What can hang from each mark:
lovera: bogofif degal moras
kepit: bogofif degal
moras: kepit
musoz: degal zapeki
degal: kepit lovera musoz
bogofif: kepit

Each row was made from one small tree. The marks that hang from a mark follow it in brackets, in alphabetical order. Every link used is in the known rows. Write each row's tree.
Known rows:
lovera(degal(kepit(bogofif))): .13,-.16,.12,.04,-.04,-.04,.28,-.26,.08,-.06,-.09,-.12,.10,.12,.17,-.08
lovera(bogofif(kepit) degal): .07,-.25,.00,.04,-.05,.05,.42,-.14,.08,-.02,-.03,-.11,.18,.23,.11,.05
kepit(bogofif degal(lovera(moras) musoz(zapeki))): .03,-.02,-.05,.07,-.07,-.04,.15,-.23,-.04,.25,-.09,-.08,.23,-.08,.23,.04
musoz(degal(kepit lovera) zapeki): .11,-.16,.02,-.05,-.19,.16,-.20,-.11,.11,.07,-.09,-.01,.07,.10,.32,.08
lovera(bogofif(kepit) degal moras): .01,-.34,.04,.17,.08,-.05,.55,-.15,.06,.02,.00,-.14,.32,.12,.20,-.05
moras(kepit(degal(musoz))): .07,-.02,-.10,.04,-.13,.25,.13,-.16,-.01,-.25,.00,-.02,.03,.14,-.03,.27
lovera(bogofif): .09,.07,-.02,.05,.01,.01,.27,-.09,-.02,.17,-.02,.04,.06,.09,.09,-.07
moras(kepit(bogofif)): .07,-.06,.08,.05,-.06,.09,.03,-.18,-.02,-.02,-.10,.01,-.02,.15,.04,.08
bogofif(kepit): .10,-.10,.10,.03,-.18,.12,.07,-.02,.09,-.08,-.07,.04,-.01,.19,.08,.10
degal(kepit(bogofif) musoz(zapeki)): .18,.13,.09,-.07,-.01,.05,.16,-.24,.07,.20,-.06,.04,.06,.11,.14,.08
degal(kepit): .18,.00,.12,.06,-.07,.06,.10,-.09,.08,-.10,-.04,.03,.00,.10,.14,-.02
kepit(bogofif degal(lovera(moras))): .01,-.17,.01,.21,-.10,-.12,.08,-.15,-.09,.09,-.15,-.12,.16,-.09,.22,-.12
moras(kepit(bogofif degal)): .01,-.22,-.02,.05,-.13,.14,.00,-.20,-.02,-.08,-.08,-.08,-.01,.16,.04,.13
musoz(degal(kepit lovera(moras)) zapeki): .05,-.24,.06,.08,-.07,.06,-.07,-.13,.09,.10,-.06,-.04,.21,-.01,.41,-.02
kepit(bogofif degal(musoz)): .06,.07,-.08,.02,-.12,.04,.19,-.20,-.06,.06,-.08,-.01,-.01,.06,.01,.05
musoz(zapeki): .09,.07,.02,-.17,-.15,.13,.04,-.13,.13,.22,-.01,.09,.01,.08,.16,.05
degal(lovera): .15,.09,.02,.07,-.19,.02,.00,-.03,-.01,-.01,-.11,.03,.03,.01,.14,-.01

Which tree is each row?
.05,.00,-.13,.26,.05,-.07,.39,-.12,-.13,.07,-.04,-.09,.29,-.08,.16,-.03
kepit(degal(lovera(bogofif moras) musoz))
-.01,-.12,-.11,.23,.13,.09,.42,-.19,-.08,-.07,.06,-.08,.26,.06,.07,.12
lovera(bogofif moras(kepit(degal(musoz))))
.00,-.13,.01,.00,.08,.05,.42,-.38,.07,.08,.01,-.09,.30,.07,.18,.13
lovera(degal(musoz(zapeki)) moras(kepit(bogofif)))
.09,-.03,-.13,-.04,-.20,.27,-.02,-.18,.04,-.09,-.03,-.05,.12,.12,.09,.35
moras(kepit(degal(lovera musoz(zapeki))))
.10,-.09,-.05,.05,-.01,.07,.55,-.16,.04,-.06,-.02,-.08,.21,.22,.04,.12
lovera(bogofif(kepit) degal(musoz))
.08,.03,-.04,.15,.13,.06,.31,-.18,-.04,.15,.00,-.02,.35,.03,.20,.15
degal(lovera(bogofif moras(kepit)) musoz(zapeki))
.09,-.09,.10,.03,.10,-.07,.47,-.37,.10,.14,-.01,-.11,.31,.02,.27,-.03
lovera(degal(kepit(bogofif) musoz(zapeki)) moras)
.26,.17,.06,.14,-.09,.04,.13,-.08,-.02,-.16,-.10,.02,.09,.03,.13,.07
degal(kepit lovera musoz)
-.02,-.13,-.02,.19,.03,.05,.25,-.25,-.09,-.08,-.04,-.08,.15,.04,.06,.11
lovera(moras(kepit(bogofif degal(musoz))))
-.06,-.30,.02,.07,-.06,.09,-.14,-.21,-.01,.18,-.12,-.06,.19,.04,.32,.09
musoz(degal(lovera(moras(kepit(bogofif)))) zapeki)
.07,-.10,-.04,.09,-.22,-.02,-.04,-.13,-.07,.06,-.17,-.09,.02,.02,.13,-.02
kepit(bogofif degal(lovera))
.19,.14,.10,.09,.00,-.01,.22,-.18,-.02,.00,-.10,.03,.02,.09,.07,.01
degal(kepit(bogofif) musoz)
.09,-.05,-.08,.13,-.14,.12,.03,-.19,-.11,-.15,-.14,-.10,.07,.09,.02,.22
moras(kepit(bogofif degal(lovera musoz)))
.10,.04,-.03,.30,.15,-.01,.36,-.12,-.14,-.04,-.03,-.04,.31,.01,.13,.08
degal(lovera(bogofif moras(kepit)) musoz)
.17,.00,.07,.05,.00,-.03,.41,-.29,.03,-.09,-.07,-.09,.13,.10,.11,.00
lovera(degal(kepit(bogofif) musoz))
.08,.08,-.12,-.14,.03,.08,.53,-.28,.08,.23,.05,-.03,.24,.11,.13,.07
lovera(bogofif degal(musoz(zapeki)))
.06,-.10,-.06,-.12,-.23,.26,.11,-.13,.14,.02,-.02,.00,.06,.21,.07,.30
bogofif(kepit(degal(musoz(zapeki))))
.16,.05,.13,.13,.06,-.09,.18,-.22,.00,.20,-.10,-.03,.25,-.05,.30,-.01
degal(kepit(bogofif) lovera(moras) musoz(zapeki))
.01,-.14,.12,.18,.06,-.02,.16,-.19,-.04,.02,-.07,-.02,.12,.04,.14,-.01
lovera(moras(kepit(bogofif)))
